What can hang from each mark:
q990: q618 q644
q691: q618
q56: q644
q93: q714
q714: q644
q607: q618 q644
q644: q56 q295 q607 q714 q990
q618: q607 q691 q990

In the rows, 128 means zero.
Known rows, with every way that one mark hangs from another:
q990{q618{q691} q644{q56}}: [133 166 127 156 152 167 113 129 143 109 108 130 134 121  73 134 115 162
 119 129 112 101 148 145  51]
q990{q618 q644{q56 q714}}: [146 180 133 134 153 170 122 119 187 140  93 166 135 113  78 151 117 165
 124 117  99  76 134 131  65]
q607{q618{q691 q990} q644{q714}}: [178 190 132 158 164 143 101 129  42 104 102  94 136 137  91 174 117 137
  93 103 116 186 175 144  90]
q990{q618{q607 q691}}: [136 103 123 153 148 150 119 130  89  91 129  91 135 121 114 126 113 153
 131 130 134 119 167 149  91]
q607{q618{q691} q644}: [150 148 123 174 153 144 102 137  47  83 115  81 135 136 106 158 118 145
 113 122 119 196 167 155  81]
q714{q644{q607{q618} q990}}: [154  49 183 128 139 156 134 129 179 126 118 132 166 138 153 206 152 152
 124 127 136 131 116 128 130]
q644{q295 q607 q714 q990{q618}}: [136 153 177 155 159 115 120 110 245 150 138 183 147 133 143 211 156 126
 124 109 117  91 117 137 127]
q990{q618}: [121 101 124 141 143 147 137 141 117  97 121 123 120 113 140 131 127 161
 137 134 112 118 138 147 112]
q56{q644{q295 q607 q714 q990}}: [138 137 162 147 143 105 121 129 146 146 188 181 164 134 134 193 138 142
 136 119 113  88  92 126 146]
q618{q691}: [119 115  98 142 141 133 112 147  43 104 148 105  98 137 115 133 114 148
 138 130 132 132 133 145 118]
q93{q714}: [117  89  83 108 129 123 151 157 113 115 150 148  74 117 142 127 120 168
 153 121 122 114 104 124 116]
q691{q618}: [ 94  94 103 131 136 137 123 142  67  96 116 110 126 128 146 115 109 159
 132 120 133 136 127 143 158]
q691{q618{q607 q990{q644{q295}}}}: [120 113 137 116 145 141 120 130 107  92 101  95 153 128 112 118  90 155
  98 100 144 120 165 132 145]
q691{q618{q607}}: [106  82 111 123 135 140 121 132  79  97 118  94 147 127 134 113  98 159
 130 115 146 132 146 139 151]
q56{q644{q607 q714 q990}}: [148 120 149 143 143 120 126 131 115 148 186 173 174 129 136 198 136 149
 140 122 118 102  95 126 147]
q607{q644{q56}}: [119 163 110 129 144 144 137 142 128 123 119 125 125 125 119 140 127 159
 144 116  95 117 128 135  89]
q990{q618{q607{q644}}}: [137 108 134 146 148 152 134 130 128  88 113 101 144 111 128 137 118 162
 130 121 118 118 167 145  93]
q714{q644{q990{q618}}}: [142  47 163 131 134 170 138 138 173 106 106 133 137 127 153 166 144 166
 125 122 126 102 111 130 133]
q644{q295 q714 q990}: [128 136 142 131 143 125 116 128 192 146 136 178 107 133 133 165 134 138
 123  98 119  96  97 127 147]
q714{q644{q56 q295 q990}}: [124  89 168 114 132 157 140 138 228 139 117 153 139 138 137 152 147 155
 134 117 116  75  88 122 119]
q56{q644{q607{q618} q990}}: [144  89 161 155 140 122 126 139 100 126 185 142 201 130 142 190 140 150
 131 137 127 147 108 137 135]
q93{q714{q644}}: [132  68 105 104 126 137 154 155 140 111 131 150  77 122 145 140 126 175
 149 119 122  94  97 117 116]
q691{q618{q607 q990{q644}}}: [124 103 130 113 144 149 121 131  86  91 100  92 158 125 111 119  91 160
  99 102 147 129 167 131 147]
q691{q618{q990}}: [105 107 117 117 143 137 130 145  58  94 110 102 134 129 141 114 109 154
 112 111 135 141 142 139 166]
q714{q644{q56 q990{q618{q607}}}}: [141  67 164 117 135 178 143 129 200 132 108 136 166 128 133 153 146 163
 130 122 123  85 111 124 106]
q618{q607{q644{q714}} q691}: [154 144 110 145 150 140 100 121  64 106 135  87 123 134  87 149  97 148
 127 105 135 119 170 138  92]
q644{q56 q295 q714 q990{q618}}: [123 185 148 138 150 144 123 119 239 174 126 189 145 128 113 148 150 135
 130 106 101  72  94 132  99]
q607{q644}: [126 132 112 140 143 136 134 144 105  95 117 115 105 124 135 151 118 163
 136 113 104 134 139 138 112]
q691{q618{q607{q644} q990}}: [121 115 126 122 147 141 125 132  72  84 101  80 157 126 128 119  99 156
 105 100 140 139 171 137 147]

Rows:
[145 112 131 142 135 132 123 140  86 136 177 167 155 125 130 164 126 159
 135 118 117 104  90 126 150]	q56{q644{q714 q990}}
[125  64 125 119 127 132 150 152 184 111 135 159  83 125 150 145 135 167
 137 112 125  91  89 117 120]	q93{q714{q644{q295 q990}}}
[139 158 130 116 145 138 126 121 160 135 124 122 139 127  99 143 108 152
 140 102 113  90 147 126  91]	q618{q607{q644{q56 q295 q714}}}
[138 111 142 143 151 122 118 130  96 124 147 110 156 140 128 191 134 134
 135 140 133 167 147 146 107]	q644{q607{q618{q691}}}
[154 130 145 115 149 156 126 140  96 121 107 109 164 129  96 148 118 150
 103 123 126 177 153 133 100]	q607{q618{q990{q644{q56}}}}
[131 191 132 111 145 146 119 126 207 157 115 177 108 129  74 151 109 157
 128 106 102  66 112 120  86]	q990{q644{q56 q295 q714}}
[124  81 115 109 127 127 151 155 168 109 133 155  71 125 145 138 128 170
 147 116 117  83  95 117 115]	q93{q714{q644{q295}}}
[124  84 132 163 143 151 121 138 119 100 134 122 138 124 142 147 138 149
 119 125 134 141 129 149 122]	q644{q990{q618{q691}}}
[142 165 123 117 153 147 117 143  71 115 125 109 125 136  72 138 107 147
 100 113 128 124 155 131  93]	q618{q691 q990{q644{q56}}}
[139 138 129 166 151 160 109 132 123  83 109 119 115 120  90 146 107 164
 109 126 119 114 159 147  74]	q990{q618{q691} q644}
[127  98 185 117 139 145 142 129 252 152 127 159 160 143 142 188 158 146
 137 122 117  73  92 122 115]	q714{q644{q56 q295 q607 q990}}
[142 106 149 144 141 117 129 142  72 123 182 136 179 130 131 179 128 153
 141 142 118 137 117 136 128]	q56{q644{q607{q618}}}
[108  99 156 156 142 133 128 139 196 103 132 145 129 124 150 142 141 145
 117 118 121 115 118 145 129]	q644{q295 q990{q618}}
[162 160 135 161 160 143 108 140  33  81 108  74 144 137 102 159 118 141
  92 115 121 203 181 150  88]	q607{q618{q691 q990} q644}
[149 166 109 140 151 144 105 118  84 125 135  94 133 135  78 142 102 146
 134 107 128 110 162 135  75]	q618{q607{q644{q56 q714}} q691}
[152 113 127 109 150 138 117 135  39 102 140  69 143 134  91 129  99 141
 107 111 153 136 182 133 118]	q618{q607 q691 q990}
[161 128 137 115 153 147 109 130  68  98 125  78 143 133  66 142  88 149
  92 105 152 124 189 127 100]	q618{q607 q691 q990{q644}}
[137 161 148 120 157 132 129 128 123 162 144 119 189 143 103 175 145 127
 134 138 123 154 140 139  81]	q644{q56 q607{q618{q691 q990}}}
[157 148 136 106 153 153 113 128  84 117 126  85 156 134  56 134  92 147
  99 106 146 116 181 126  84]	q618{q607 q691 q990{q644{q56}}}
[143 112 156 119 154 125 135 133 111 129 136 117 169 135 134 192 136 136
 128 134 129 170 151 138 122]	q644{q607{q618{q990}}}
[154 140 146 118 154 138 107 130  92  96 126  84 135 136  64 138  88 145
  89 101 148 116 188 128  98]	q618{q607 q691 q990{q644{q295}}}
[134 161 154 163 149 145 117 133 170 118 112 121 171 135 118 156 140 141
 111 114 107 172 136 146  77]	q607{q618 q644{q56 q295 q990}}
[148 112 155 137 144 117 133 143  63 122 178 132 185 130 130 179 128 151
 133 138 118 140 124 135 131]	q56{q644{q607{q618{q990}}}}
[120 130 125 117 147 144 127 130  80  97 103  85 167 127 122 113 102 155
 108 101 135 132 165 135 136]	q691{q618{q607{q644{q56}} q990}}
[110 182 123 135 145 131 134 142 167 119 120 133 114 131 117 135 127 152
 139 111  90 102 125 138  87]	q607{q644{q56 q295}}
[129 194 133 143 149 136 124 127 197 143 119 161 126 131 115 160 136 145
 126  95  95 101 111 131  98]	q607{q644{q56 q295 q714 q990}}
[117  95 124 108 143 140 127 134  67  95 110  86 158 126 132 113  99 154
 109 106 148 134 161 135 160]	q691{q618{q607 q990}}
[136 180 134 122 154 138 113 143  99 113 126 115 117 140  71 133 107 143
  98 111 125 114 152 133  94]	q618{q691 q990{q644{q56 q295}}}
[128  75 114 106 127 146 155 150 176 132 135 161 104 123 141 141 139 171
 146 117 123  92  84 115 105]	q93{q714{q644{q56 q990}}}
[131 184 123 141 149 124 122 133 146 113 115 144  88 129 121 160 117 151
 130  98  93 100 130 135 110]	q607{q644{q295 q714}}
